Known rows, with every step that occurs:
furez/kuzorib: [ 0.02  0.20  0.00  0.64  1.11 -0.26  0.42 -1.29 -1.56 -0.42 -1.82 -2.53
 -0.41 -0.46 -1.83 -1.12  1.58 -0.04  1.79  3.87 -0.85 -0.89 -2.12 -1.38
  0.45 -1.95 -0.46  1.43 -0.85 -0.28 -2.08]
furez/lasis: [-0.05 -0.39  0.13  1.30  0.60 -1.07  1.98 -0.23  0.41 -0.15  0.32  1.92
 -0.90 -2.62  0.26  2.05  2.70  0.31  3.25  3.35  1.71 -0.35 -1.34 -2.01
  1.33 -0.91  1.80  1.90 -1.05 -1.43  2.90]
furez/mavovav/nakig/kuzorib: [ 0.72  1.34 -0.11  0.91  0.62 -0.33  1.57  0.25 -3.46  1.99 -2.00 -1.62
  3.04 -0.43 -1.63  1.47  0.52 -0.49 -0.08  1.73 -1.15 -0.75 -2.18 -3.15
  1.87 -1.90  0.43  3.34 -1.28 -0.63  0.10]
mudi/funonug/kuzorib: [-1.51  0.36  0.40  3.96  1.29 -1.12  1.44  1.07 -6.70 -0.42  0.86 -4.80
  0.58 -0.74  1.77  0.06  1.33  0.14  3.17  4.20 -2.26 -1.10 -2.83 -0.47
 -0.06 -1.75 -1.03  0.39 -0.44 -2.61 -0.51]
mudi/nakig/nubalab: [-0.50  0.86 -0.05  4.68  0.98  0.03  0.68  3.87 -3.36 -0.41  1.35  1.96
  3.55  2.21 -2.00  2.84  1.60 -1.52  1.27  5.43  0.17 -0.61 -1.89 -0.98
  0.67 -0.72  0.03 -0.78 -1.51 -2.43 -0.93]
mudi/furez/mavovav/nakig/lasis: [ 0.38  0.99  0.23  0.34  1.22 -0.60 -0.08  0.42 -0.07  0.19 -1.98 -0.97
  0.93 -0.73  1.26  0.75  1.62 -0.69  1.41  2.37  1.15 -0.61 -1.99 -2.78
  0.42 -0.81  3.96  1.78 -1.67 -0.29 -0.79]
lasis/furez: [-2.26  0.75  0.28  0.64  1.13  0.07 -0.14  0.61 -1.56  0.67 -2.12  1.99
 -0.02 -0.78 -1.28  1.67  2.02  1.02  1.94  4.11  0.67 -3.00 -1.29 -2.87
 -0.71 -1.44  3.52  0.92 -1.00 -2.49 -1.56]
mavovav/nakig/nubalab/bezumib/lasis/furez/mudi/funonug: [-0.03  2.23 -1.39  3.71  1.51  0.22  1.56  3.83 -2.55  0.90 -2.58  1.28
  1.88 -0.23 -3.42  3.06  2.31 -0.03  1.84  2.43  0.57 -0.04 -2.17 -0.16
  0.80 -1.54  3.84  0.46 -1.68 -1.95  0.78]
nubalab/nakig/lasis/bezumib: [-0.30  0.44  1.84  2.63  0.13  0.32  2.63  0.69  2.72 -0.87 -3.02  2.33
 -1.76 -3.20 -3.55  2.33  1.22  0.09  1.52  3.61  1.00 -2.54 -1.97 -2.66
  1.38 -1.57 -2.25  0.33 -1.83 -4.29 -1.06]
bezumib/lasis/furez: [-1.38  1.21 -0.24  0.53  1.09  0.61  0.90  0.17 -3.05  0.34 -1.91  3.15
 -2.12 -3.65 -0.86  1.78  2.06  1.22  2.86  3.84 -0.29 -1.03 -1.00 -1.51
  1.07 -0.59  2.95  1.71 -0.98 -3.49  0.86]
nubalab/furez/mudi/funonug/kuzorib: [-1.58 -1.78 -0.48  1.22  1.60 -1.00  0.11  1.76 -0.59 -0.13 -2.87 -1.26
 -3.11  1.50  2.42 -2.31  1.09  0.14  1.60  3.57 -1.29 -0.80 -2.12  0.72
 -1.48 -1.52 -1.19  0.86 -0.86  0.20 -3.43]
lasis/nakig/kuzorib: [-0.23  0.45 -0.06  1.90  0.72 -0.57  3.51 -0.93 -6.54  0.64 -0.49 -4.67
 -0.17 -0.99 -2.64  0.51  0.71  0.17  0.33  3.66 -3.56 -1.76 -2.03 -3.15
 -0.79 -2.00 -3.23  1.29 -2.16 -3.58 -2.19]
kuzorib/furez/mudi/nakig/lasis/bezumib: [-1.47 -0.25  1.09  0.28  0.81  0.33 -1.14  2.23  2.63 -1.12 -0.25 -1.37
 -1.90 -0.51  3.17 -0.92  1.78 -0.91  3.31  2.24  1.10 -0.75 -1.57 -2.48
 -0.43 -1.28  4.91 -0.35 -1.98 -0.94 -1.09]
nubalab/nakig/lasis/bezumib/mavovav: [-0.75  0.51  2.02  2.25  0.22  0.42  2.62  0.77  2.84 -0.72 -3.40  3.33
 -1.34 -3.76 -4.08  3.53  1.12  0.02  1.03  3.75  2.04 -2.71 -1.86 -2.74
  2.22 -1.66 -3.32  0.23 -1.98 -4.71 -1.67]
funonug/kuzorib/furez/mavovav/nakig/lasis/bezumib: [-0.81  1.90  3.06 -0.15  0.70 -0.72 -0.42 -1.03 -2.88 -0.22 -0.75 -6.82
  2.27 -3.70  3.67  0.26  1.40 -1.08  3.38  2.20  0.13 -1.66 -1.96 -4.13
 -0.18 -1.15  3.24  0.95 -1.43 -1.59  3.82]
furez/mavovav/nakig/mudi/funonug/kuzorib: [ 1.30  1.29 -0.20  1.85  0.92 -0.43  1.16  1.17 -4.36  2.07 -1.38 -3.45
  2.50 -0.39 -0.66  1.41  0.91 -1.00 -0.26  1.48 -0.77 -1.13 -2.66 -2.50
  1.89 -2.16 -1.63  2.51 -0.96 -0.89 -0.16]
kuzorib/furez/lasis/bezumib: [-0.82  0.45  2.19 -1.06  0.86 -1.05  0.07 -0.54  4.00 -0.82 -0.22 -1.06
  1.38 -2.56  3.71  0.48  2.60 -0.33  4.80  2.20  2.66 -1.25 -0.97 -3.53
 -0.09 -1.04  6.18  1.80 -1.53 -0.81  2.71]
mavovav/nakig: [ 0.46  1.42  0.31  2.77  1.29  0.01  2.38  1.27 -3.82  0.99 -1.28 -2.39
  1.78 -0.82 -3.25  1.95  2.24  0.41  1.48  2.09  0.63  0.47 -2.57 -2.01
  1.15 -1.63  1.79  1.50 -1.67 -1.88  1.18]
lasis/nakig: [-0.44 -0.11 -0.18  1.94  1.16 -0.51  2.17 -0.30 -4.54  0.72 -0.29 -2.49
 -0.85 -2.37 -3.11  2.33  1.37  0.13 -0.19  3.32 -0.81 -1.72 -2.33 -3.37
 -0.34 -1.69 -3.30  0.97 -2.17 -3.60 -1.45]
bezumib/lasis/nakig/kuzorib/furez: [-0.03  1.14 -0.22  0.86  0.96  0.21  2.89 -1.01 -6.07  0.07 -1.03 -2.34
 -1.63 -3.62 -0.31  0.58  1.34  0.36  2.29  3.16 -3.05 -0.17 -1.27 -1.98
  0.61 -0.87 -0.17  1.99 -1.93 -3.91  0.64]
bezumib/lasis: [-0.30  0.54 -0.07  1.31  0.94  0.26  1.61  0.09 -3.37 -0.02 -0.42  2.13
 -2.44 -3.66 -1.58  1.35  1.69  1.04  2.99  3.28  0.02  0.13 -1.71 -0.61
  1.66 -0.45  1.30  1.93 -1.02 -3.38  1.86]
funonug/kuzorib/furez/mudi: [-1.56  0.14  1.70  0.44  1.22 -0.62 -1.16 -0.45 -4.45 -0.74  0.04 -7.21
  0.01 -1.84  4.76 -1.94  2.02 -0.54  4.00  2.74 -0.13 -1.44 -1.58 -2.76
 -1.98 -0.98  4.11 -0.27 -1.26 -1.31  2.60]
furez/lasis/nakig/kuzorib: [ 0.29  0.07 -0.34  1.39  0.48 -1.16  3.85 -1.20 -2.77  0.22  0.03 -1.73
 -0.67 -2.77  0.01  1.70  2.16 -0.09  1.97  3.61 -1.60 -0.62 -1.17 -3.10
  0.71 -1.44 -1.33  1.94 -1.82 -2.34  1.40]
lasis/nakig/kuzorib/furez/mudi: [-0.57  0.12 -0.15  0.89  0.98 -0.36  2.34 -0.52 -5.20  0.27 -1.02 -5.92
 -0.72 -0.51  0.02 -0.66  1.02 -0.25  0.95  2.81 -3.48 -1.63 -1.62 -3.33
 -1.63 -1.98 -0.70  0.96 -2.45 -2.63 -2.45]
nakig/kuzorib: [-0.41  0.56  0.73  1.67  0.29 -0.50  2.77 -0.46 -4.85  0.07 -0.36 -2.57
  0.53  1.24 -1.58 -1.57  0.55  0.81  2.88  3.75 -2.81 -1.40 -1.84 -1.26
 -0.50 -1.68  1.30  1.67 -1.08 -2.28 -1.06]
lasis/nakig/nubalab: [-0.32  0.38 -0.12  2.65  1.51 -0.66  1.94  1.56 -4.44  0.28 -0.65 -1.30
  1.28 -0.83 -4.23  4.20  1.63 -0.39 -0.08  3.79 -1.23 -2.37 -2.22 -2.14
 -1.39 -1.32 -1.61  0.39 -2.41 -3.57 -1.23]
kuzorib/furez: [-0.99  0.16  1.43  0.12  1.35 -0.33 -0.72  0.08 -0.64 -0.61 -0.97 -2.02
  1.17 -0.15  2.11 -0.18  2.00 -0.07  3.76  2.23  1.85 -1.37 -1.58 -2.31
 -1.02 -0.95  6.06  1.30 -1.45 -1.34  0.64]

Rows:
[-0.07  0.35  0.06  0.06  1.63 -0.82 -0.58 -1.25 -0.28 -1.11 -1.58 -3.31
  0.40  0.48  1.77 -2.49  2.13 -0.36  2.74  4.08  0.30 -0.81 -1.59 -1.86
 -1.11 -1.08  3.27  0.84 -1.21  0.32 -2.74] -> mudi/furez/kuzorib
[-1.44  0.76  0.91  0.44  0.10  0.58  0.45  1.19  0.51 -0.11 -2.92  4.01
 -4.03 -2.78 -2.48  3.58  1.07  0.52  1.60  3.15  0.16 -2.55 -2.18 -1.92
  1.19 -1.20  2.45  1.17 -1.37 -2.90 -1.06] -> nakig/lasis/furez/mavovav
[-1.57  1.55  2.93 -0.23  0.69 -0.57  1.68  0.73  3.31  0.81 -0.54  1.07
  2.51 -4.12 -4.15  3.74  1.19  0.52  1.29  2.82  3.69 -2.00 -2.31 -3.87
  2.61 -2.29 -1.22  1.27 -1.87 -3.14 -0.71] -> lasis/bezumib/mavovav/nakig
[-0.84  1.08  2.26 -1.09  1.07 -0.81  0.61 -0.18  3.48 -0.38 -1.08 -1.07
  2.57 -3.14  2.92  2.01  2.79 -0.51  4.08  1.92  3.42 -0.79 -0.96 -3.77
  1.12 -1.28  5.27  1.81 -1.88 -1.08  2.51] -> kuzorib/furez/lasis/bezumib/mavovav/nakig
[ 0.05  0.38  0.34  3.25  0.57  0.03  3.29 -0.40 -3.33 -0.03 -3.01 -1.07
  1.61  0.47 -1.96 -0.53  0.99  0.06  1.34  4.21 -1.65 -2.16 -1.15 -2.41
  0.13 -1.73 -2.04  1.09 -1.43 -3.39 -1.88] -> nubalab/nakig/kuzorib
[ 0.71  0.43 -0.30  2.12  1.23 -0.67  2.01  0.36 -6.28  0.99 -0.35 -6.86
 -0.02 -0.67  0.07  0.57  1.08 -1.10 -0.22  2.53 -2.53 -2.48 -2.46 -2.84
 -0.56 -2.36 -4.83  0.84 -1.80 -3.10 -2.76] -> lasis/nakig/mudi/funonug/kuzorib/furez/mavovav
[ 0.78  1.69  0.21  2.49  1.94 -0.33  1.88  2.41 -2.39  0.39 -3.78 -1.81
  3.75  1.80 -3.38  2.31  2.33 -0.50  1.19  3.04 -0.61  0.04 -2.22 -0.05
 -0.26 -1.36  1.96  1.39 -1.77 -0.31 -0.25] -> mavovav/nakig/nubalab/furez/kuzorib
[-0.38  1.13  0.21  2.58  0.31  0.11  1.01  1.06 -4.36  0.05  0.77 -2.14
  3.47  2.12  2.12 -1.05  0.57 -1.72  1.73  4.44 -1.88 -0.22 -1.30 -2.86
  1.19 -1.33  0.35  0.72 -1.37 -1.48 -1.62] -> mudi/nakig/kuzorib/furez/mavovav
[-0.73  1.31  1.54  1.14  0.99 -1.33 -0.05 -1.27 -4.11 -0.65 -0.02 -5.59
  2.56 -3.14  4.02  0.51  2.29 -1.23  4.10  3.33  1.09 -1.69 -1.23 -3.27
 -1.27 -0.70  3.36  0.04 -1.49 -2.03  5.06] -> funonug/kuzorib/furez/lasis/nakig/nubalab/bezumib
[-0.49  0.58  0.45  4.12  0.04  0.67  1.55  2.57 -2.32 -0.87  1.07  1.99
 -1.76 -0.58 -1.88  2.10  1.13 -0.95  1.58  4.79  0.09  0.23 -2.46 -1.34
  2.42 -0.91 -1.55 -0.67 -1.57 -3.23 -1.09] -> mudi/nakig/lasis
[-0.34  1.23  1.34 -0.38  1.00 -1.44  1.75 -0.59  2.58 -0.51 -0.58 -1.28
  2.07 -1.98  2.46  0.29  2.52 -0.22  3.53  3.52  1.91 -0.60 -0.93 -3.34
  0.64 -1.07  3.79  1.37 -1.81 -0.83  0.23] -> mudi/furez/lasis/bezumib/mavovav/nakig/kuzorib
[-1.10  1.46  0.90  1.83  1.67  0.05  1.84  2.54 -2.86  0.85 -2.39  2.22
  3.76 -1.33 -5.34  6.44  1.95 -0.06  0.28  3.18  3.33 -0.98 -2.10 -1.26
  2.62 -1.54 -0.32  0.78 -2.08 -3.20 -0.78] -> bezumib/mavovav/nakig/nubalab
[-0.91  1.53  0.16  3.49  1.43 -1.12  0.32  1.71 -5.27 -0.03 -0.57 -4.63
  3.57 -0.31  2.95  0.79  1.30 -1.02  3.10  3.02 -0.85 -1.08 -2.56 -0.91
  0.08 -1.71  1.91  0.68 -0.77 -1.58  0.86] -> mudi/funonug/kuzorib/furez/mavovav/nakig/nubalab/bezumib
[-2.88  0.45 -1.30  1.44  1.03  0.65 -1.28  3.30  0.23  0.74 -2.07  4.89
 -0.61  0.02 -1.19  2.17  1.81 -0.23  0.65  4.42  2.09 -2.55 -0.94 -2.36
  0.26 -1.66  2.27 -1.03 -1.48 -2.11 -3.32] -> lasis/furez/mudi/nakig/nubalab/bezumib/mavovav
[-0.50  1.03  1.87 -0.29  0.24 -0.94  2.23 -1.14 -0.61 -0.62 -0.49 -3.70
  1.80  0.00  2.65 -1.96  1.33  0.08  4.73  2.99 -1.74 -1.36 -0.90 -2.61
 -0.67 -1.53  4.77  2.09 -1.40 -1.26  0.86] -> nakig/kuzorib/furez/lasis/bezumib
[-0.31 -0.13  0.51  1.70  1.56 -1.32  0.89  2.61  1.03 -0.60 -2.61  3.56
  2.07  1.93 -1.41  3.08  2.16 -0.39  2.42  4.35  0.67 -1.69 -1.42  0.97
 -1.46 -0.37  2.69  1.28 -1.33 -0.64  0.39] -> nakig/nubalab/furez/lasis
[ 0.20  0.13  0.15 -0.02  1.15 -0.91  1.06  0.08 -0.69  1.47 -4.56 -0.02
  1.64  1.41 -0.05 -0.22  0.36 -0.42 -0.07  2.72 -0.69 -0.81 -1.90 -1.33
  0.42 -1.47 -1.12  3.48 -1.10  0.59 -1.87] -> nubalab/furez/mavovav/nakig/kuzorib
[-0.73  1.82 -0.65  0.11  1.10  0.70  0.77  0.30 -3.08  1.26 -2.78  2.84
 -0.62 -4.01 -0.70  2.63  1.82  0.61  1.59  2.97 -0.47 -0.71 -1.06 -2.36
  2.08 -0.81  2.53  2.65 -1.07 -2.67  1.16] -> bezumib/lasis/furez/mavovav/nakig
[-0.35  0.86 -0.20  3.13  0.80 -0.81 -0.10  2.56  0.15  0.00 -0.78  4.95
  2.24  0.69 -4.85  3.04  1.21 -0.09  2.37  3.59  3.51 -2.44 -2.27  0.08
 -0.53 -0.91  3.55  0.13 -1.22 -2.45  1.36] -> nakig/nubalab/bezumib
[ 0.55  0.37 -0.10  2.64  1.31 -0.61  2.46  0.46 -6.72  0.55 -0.03 -7.35
 -0.54 -0.49 -0.28  0.22  1.45 -0.75  0.51  2.83 -2.55 -2.27 -2.49 -2.34
 -1.04 -2.29 -4.39  0.27 -1.87 -3.57 -2.69] -> lasis/nakig/mudi/funonug/kuzorib/furez
[-0.02  1.34 -0.54  2.10  0.34 -0.18  0.99  0.53 -0.05  1.70 -1.64  4.40
  0.65 -2.25 -5.53  2.43  0.73  0.15  0.74  2.21  6.93 -1.29 -2.53 -1.78
  3.52 -2.17 -1.67  0.65 -1.33 -3.26  0.23] -> nubalab/bezumib/mavovav/nakig/mudi
[-1.48  0.46  1.75  1.31  0.85 -0.18 -0.84  0.35 -4.36 -1.20  0.33 -6.50
 -0.86 -1.93  4.75 -1.38  1.87 -1.11  3.85  3.22 -0.57 -0.90 -1.69 -2.54
 -1.12 -0.85  3.18 -1.01 -1.47 -1.73  2.23] -> funonug/kuzorib/furez/mudi/nakig/lasis
[-0.05  0.04  0.82  3.47  0.40  0.59  2.58  0.82 -0.19 -0.85 -3.48  2.39
 -2.29 -2.14 -3.47  2.36  1.44  0.05  1.30  3.70  0.66 -1.94 -1.91 -1.72
  1.26 -1.26 -1.95  0.30 -1.74 -4.20 -1.08] -> nubalab/nakig/lasis
[-0.69  0.58  0.53  0.02  1.23 -0.88  0.29 -0.05  0.94 -0.38 -1.49  0.37
  1.98 -2.43  1.91  3.00  2.51 -1.04  3.00  2.51  3.50 -1.36 -0.86 -3.03
  0.35 -0.96  3.95  1.13 -2.15 -1.80  2.08] -> kuzorib/furez/lasis/nakig/nubalab/bezumib/mavovav
[-0.53  0.50 -0.03  4.11  1.18 -0.23  0.54  3.77 -2.16 -0.41 -0.17  2.39
  3.40  3.13 -1.11  2.07  1.39 -1.66  0.96  5.68  0.01 -0.55 -1.72 -0.32
  0.20 -0.60 -0.82 -0.39 -1.45 -1.59 -1.85] -> mudi/nakig/nubalab/furez
[ 0.46  1.40  0.95  0.45  0.31 -0.13  1.11  0.96  0.77  1.41 -2.00  0.81
  0.70 -3.01 -2.70  3.50  0.67 -0.47  0.03  1.32  0.69 -1.04 -2.74 -3.34
  2.74 -1.78  0.32  2.81 -1.56 -1.25  0.65] -> furez/mavovav/nakig/lasis/bezumib
[-0.04  0.27  1.10 -0.53  0.87 -0.82  0.74  0.57  2.88  1.05 -4.46  1.62
  0.16 -0.61 -0.85  1.16  0.43 -0.38  0.07  2.41  0.66 -1.12 -2.30 -1.63
  1.04 -1.45 -1.26  3.11 -1.32  0.14 -1.47] -> nubalab/furez/mavovav/nakig/lasis/bezumib
[-0.25  0.04  0.29  2.22  0.82  0.25  2.14  0.06 -2.00 -0.42 -3.54 -2.31
  1.04  0.91  0.66 -1.69  1.30 -0.37  2.00  3.35 -1.56 -2.03 -0.75 -2.59
 -0.72 -1.72  0.54  0.75 -1.72 -2.45 -2.13] -> nubalab/nakig/kuzorib/furez/mudi
[-1.14  1.98  3.06  0.25  1.22 -1.17  0.37 -0.50 -2.65 -0.65 -0.34 -5.85
  4.39 -3.53  3.80  1.81  2.66 -1.13  4.31  3.15  1.39 -1.42 -1.15 -3.53
 -0.25 -0.89  3.84  0.32 -1.62 -1.84  4.78] -> funonug/kuzorib/furez/lasis/bezumib/mavovav/nakig/nubalab
[-0.16  0.79 -1.65  1.30  0.19 -0.09  0.83 -0.77 -1.25  0.67 -1.15  2.11
 -2.89 -3.69 -1.34 -0.90  0.56  0.25  2.33  2.24  2.25 -0.59 -1.69 -1.89
  1.29 -1.39  0.81  1.00 -1.54 -3.08  1.42] -> nubalab/bezumib/lasis/nakig/kuzorib/furez/mudi
[ 0.31  0.15  0.70 -0.01  1.16 -0.71  0.98 -0.46 -0.33 -0.35 -0.76 -3.16
  0.29 -1.45  3.17  0.59  2.78 -0.82  3.24  2.02  1.14 -1.15 -1.01 -3.11
 -0.52 -1.15  3.38  1.49 -1.92 -1.43  1.36] -> kuzorib/furez/lasis/nakig/mudi
[-0.30  1.09  1.88 -0.26  1.14 -0.80  1.20  0.68  2.76 -0.31 -0.88 -2.16
  2.24 -1.90  3.18  1.33  2.71 -0.71  4.01  1.78  2.45 -0.98 -1.24 -2.77
  1.17 -1.72  3.94  1.62 -1.67 -1.18  1.01] -> kuzorib/furez/lasis/bezumib/mavovav/nakig/mudi/funonug
[-1.28 -0.42  0.13  1.13  1.45  0.22 -1.57  2.98  0.14 -0.90 -0.46 -1.37
  0.34  1.60  3.21 -0.49  2.18 -1.22  2.97  2.60  0.86 -0.74 -1.25 -1.66
 -1.34 -0.95  5.92 -0.42 -1.88 -0.47 -1.01] -> kuzorib/furez/mudi/nakig/nubalab
[-1.82 -1.39 -0.99  2.69  1.28 -0.44  0.21  2.65 -3.31 -0.27  0.36 -3.36
 -3.75 -0.31  1.87 -1.46  1.57  0.31  2.30  2.93 -1.98 -0.74 -2.49 -0.26
 -0.84 -1.96  0.26 -0.39 -0.93 -1.21 -2.16] -> furez/mudi/funonug/kuzorib
[ 0.20  1.68  0.28 -0.08  1.25 -0.16 -1.05  0.80 -0.13  0.69 -2.65  0.04
  3.54 -1.21  1.60  1.76  1.53 -1.18  2.33  1.04  2.48 -0.80 -1.47 -2.67
  0.82 -0.90  6.32  2.43 -1.60 -0.59  2.39] -> kuzorib/furez/mavovav/nakig/nubalab/bezumib/lasis
[ 0.74  0.43  0.58  2.99  1.04 -0.59  1.52  1.63 -5.21  0.03  0.43 -6.03
 -0.34  1.86  1.11 -1.87  1.52 -0.39  2.87  2.73 -1.42 -2.13 -2.60  0.01
 -0.70 -2.15 -1.09  0.21 -0.59 -2.43 -1.94] -> nakig/mudi/funonug/kuzorib/furez
[ 0.05  1.41  0.50  0.06  1.26 -0.39 -1.30  0.90  0.31  0.73 -2.50 -0.48
  4.22 -0.22  1.35  1.65  1.45 -1.28  2.06  1.03  2.83 -1.30 -1.68 -3.00
  0.32 -1.18  6.20  2.21 -1.62 -0.24  1.77] -> kuzorib/furez/mavovav/nakig/nubalab/bezumib
[-0.63  0.82  1.33  0.51  0.58 -0.42  1.65 -0.73 -3.83 -0.46 -1.01 -4.30
  1.66  1.69  1.50 -2.39  0.91  0.24  4.00  3.02 -2.28 -1.42 -1.35 -1.79
 -1.31 -1.47  4.70  1.74 -1.34 -1.61 -0.60] -> nakig/kuzorib/furez
